Each row was made from one path, in order. Every step used is in the known rows, and no mark comes twice. Write each row's path.
(in the rows, 100 means zero)
Known rows
X-C: 97	98	113	102	81	84	109	98	107	99	99	102	100	101	95	115	101	95	86	101	95	99	99
C-X-G-Y: 98	98	119	94	73	99	114	123	123	113	102	92	98	103	96	79	99	110	90	106	91	98	128
G-K-C: 97	99	90	97	92	116	91	102	103	98	98	98	105	79	95	108	95	115	96	101	82	92	100
K-G: 102	100	103	106	93	97	97	102	102	95	90	102	101	96	96	93	99	97	103	99	94	102	79
G-K-J: 107	93	64	93	102	96	96	102	98	96	103	98	106	71	96	99	96	116	98	98	82	123	121
B-G-Y: 98	100	106	90	107	107	107	95	103	99	106	100	97	96	96	102	98	108	91	104	91	99	154
G-X-C-K: 93	99	117	114	82	82	106	92	101	105	100	107	102	96	89	115	100	90	92	106	79	96	99
G-X-C: 97	95	117	108	84	78	102	92	100	100	99	104	102	127	84	117	97	92	91	103	86	96	101
Y-C-X-G-B: 101	95	122	113	74	79	104	121	108	115	101	90	96	137	85	66	98	95	63	102	116	94	126
B-G-X: 101	97	108	106	114	100	97	86	89	99	101	107	101	131	80	102	98	98	110	104	90	98	128
B-G-X-C: 99	95	121	109	95	83	105	85	96	98	101	109	101	133	75	118	98	94	95	104	85	97	126
Y-C-X-G-K-J: 108	89	81	95	77	75	103	124	105	110	101	91	106	80	88	64	97	125	66	99	89	121	124
B-G-Y-C-K-J: 98	96	87	90	103	90	108	98	91	97	110	95	98	60	101	86	100	122	57	102	88	117	172
J-K-G-B: 100	92	106	114	92	95	88	103	100	99	87	94	96	115	88	98	108	95	111	94	101	100	104
Y-C-K: 95	103	101	103	94	86	102	101	91	105	101	97	100	66	106	86	101	103	67	102	100	98	100
J-K-G-X-C-Y: 101	90	123	118	75	85	87	88	94	87	84	96	101	104	83	118	105	98	129	102	75	98	72
X-C-B-G: 99	98	121	101	89	93	114	97	102	99	101	103	97	131	92	118	100	101	105	96	100	98	114
Y-C-X: 101	99	108	99	95	79	105	118	102	113	101	98	99	113	107	82	99	105	56	100	104	96	102
B-G-X-C-K-J: 98	91	100	113	94	84	108	89	93	98	105	108	102	98	79	114	101	102	95	103	76	116	142
J-K-G-X-C-B: 97	88	124	108	75	80	93	101	100	101	85	97	100	138	85	115	106	103	121	90	82	98	72
B-G: 102	100	104	101	111	104	103	93	96	98	101	105	99	104	92	100	100	102	105	101	99	101	126
J-K: 98	93	99	97	102	99	92	103	99	104	94	94	99	91	100	103	111	111	113	93	96	101	102
K-G-Y-C: 98	100	105	91	85	83	98	104	100	94	94	94	99	85	101	83	95	108	57	101	93	99	110
K-C: 94	98	108	103	91	117	94	102	102	98	98	97	100	106	98	107	99	109	98	98	97	88	97
J-K-G-X-C: 97	88	118	111	78	74	91	97	101	99	84	101	103	113	79	113	108	100	107	95	78	99	82
C-B-G-K: 106	102	93	93	109	109	103	97	96	101	102	101	100	102	94	104	94	111	118	98	89	103	118
Y-C-B-G-K: 105	101	93	89	106	92	100	96	87	100	102	97	101	100	94	92	93	116	84	96	95	100	122
Y-C-X-G: 101	96	118	102	77	79	107	122	108	114	98	92	101	109	92	65	99	108	69	101	107	97	104

Which path is each row?
105	101	87	96	112	102	100	92	96	100	101	105	103	78	89	102	96	107	103	103	83	105	129 => B-G-K
99	102	111	87	103	114	110	99	102	99	107	95	94	121	101	104	96	112	107	99	96	97	143 => C-B-G-Y
110	94	73	91	111	107	102	99	93	95	105	98	102	100	94	102	95	122	116	94	86	122	135 => C-B-G-K-J
101	97	121	115	81	89	98	84	94	87	99	100	100	119	87	121	95	89	113	110	84	95	91 => G-X-C-Y
97	101	107	119	85	82	98	101	95	100	94	98	97	91	95	80	98	87	65	103	103	96	102 => Y-C-K-G-B
101	100	117	110	78	94	104	91	100	87	99	97	98	92	99	120	98	93	108	107	94	98	89 => X-C-Y
92	91	106	100	94	116	86	106	101	102	93	91	100	96	97	109	110	121	110	91	94	89	99 => J-K-C
99	89	106	108	97	91	83	98	94	100	85	99	102	112	84	98	107	105	121	95	82	101	83 => J-K-G-X
97	99	109	87	91	81	109	120	109	113	105	94	96	104	110	84	97	112	44	104	95	95	129 => G-Y-C-X
98	99	118	100	78	90	111	103	106	100	99	98	98	126	101	117	99	100	100	95	101	97	88 => X-C-B
92	100	117	89	95	130	104	102	104	97	104	93	95	127	98	111	95	121	103	97	92	85	140 => K-C-B-G-Y
92	92	112	97	91	121	89	110	101	103	93	87	97	121	103	112	108	124	125	86	99	87	88 => J-K-C-B
102	101	110	98	108	110	106	98	95	100	102	101	97	129	97	102	99	105	119	95	105	99	115 => C-B-G
109	90	80	99	81	92	105	124	114	110	101	95	106	81	88	76	98	119	99	100	82	123	121 => C-X-G-K-J
103	97	125	115	92	94	101	77	90	86	100	104	100	123	78	122	96	91	118	110	84	96	117 => B-G-X-C-Y
101	95	119	118	77	96	107	121	117	115	101	94	96	139	83	78	99	89	97	104	109	96	123 => C-X-G-B
91	103	117	104	67	86	114	103	115	98	95	102	99	57	101	108	99	96	77	107	74	98	103 => X-C-K-G-Y
97	95	123	105	81	84	104	96	100	101	100	100	100	152	88	119	96	96	106	98	91	95	89 => G-X-C-B
105	98	100	101	80	94	107	120	117	115	98	97	105	84	89	78	96	109	101	105	85	103	105 => C-X-G-K
99	95	119	114	77	75	99	94	102	95	89	107	103	123	80	111	96	89	94	102	81	98	80 => K-G-X-C
100	93	102	103	94	95	90	105	100	99	85	96	100	86	96	96	110	108	116	92	92	104	81 => J-K-G
96	100	104	85	93	85	101	102	98	99	104	92	98	89	104	89	97	112	53	102	98	96	131 => G-Y-C
97	101	109	82	89	91	104	106	98	101	105	88	95	114	109	92	95	116	69	97	103	95	120 => G-Y-C-B
104	99	93	100	82	99	99	103	107	102	97	95	106	68	82	84	96	108	111	103	87	105	106 => X-G-K
102	97	113	102	112	105	99	91	89	101	102	103	99	155	85	104	96	102	124	98	95	97	118 => C-B-G-X
98	97	105	99	70	122	95	110	109	101	95	88	104	98	86	93	93	121	123	96	89	91	92 => X-G-K-C-B
96	93	106	88	86	81	91	106	99	98	89	88	98	75	101	86	107	121	68	94	90	100	112 => J-K-G-Y-C
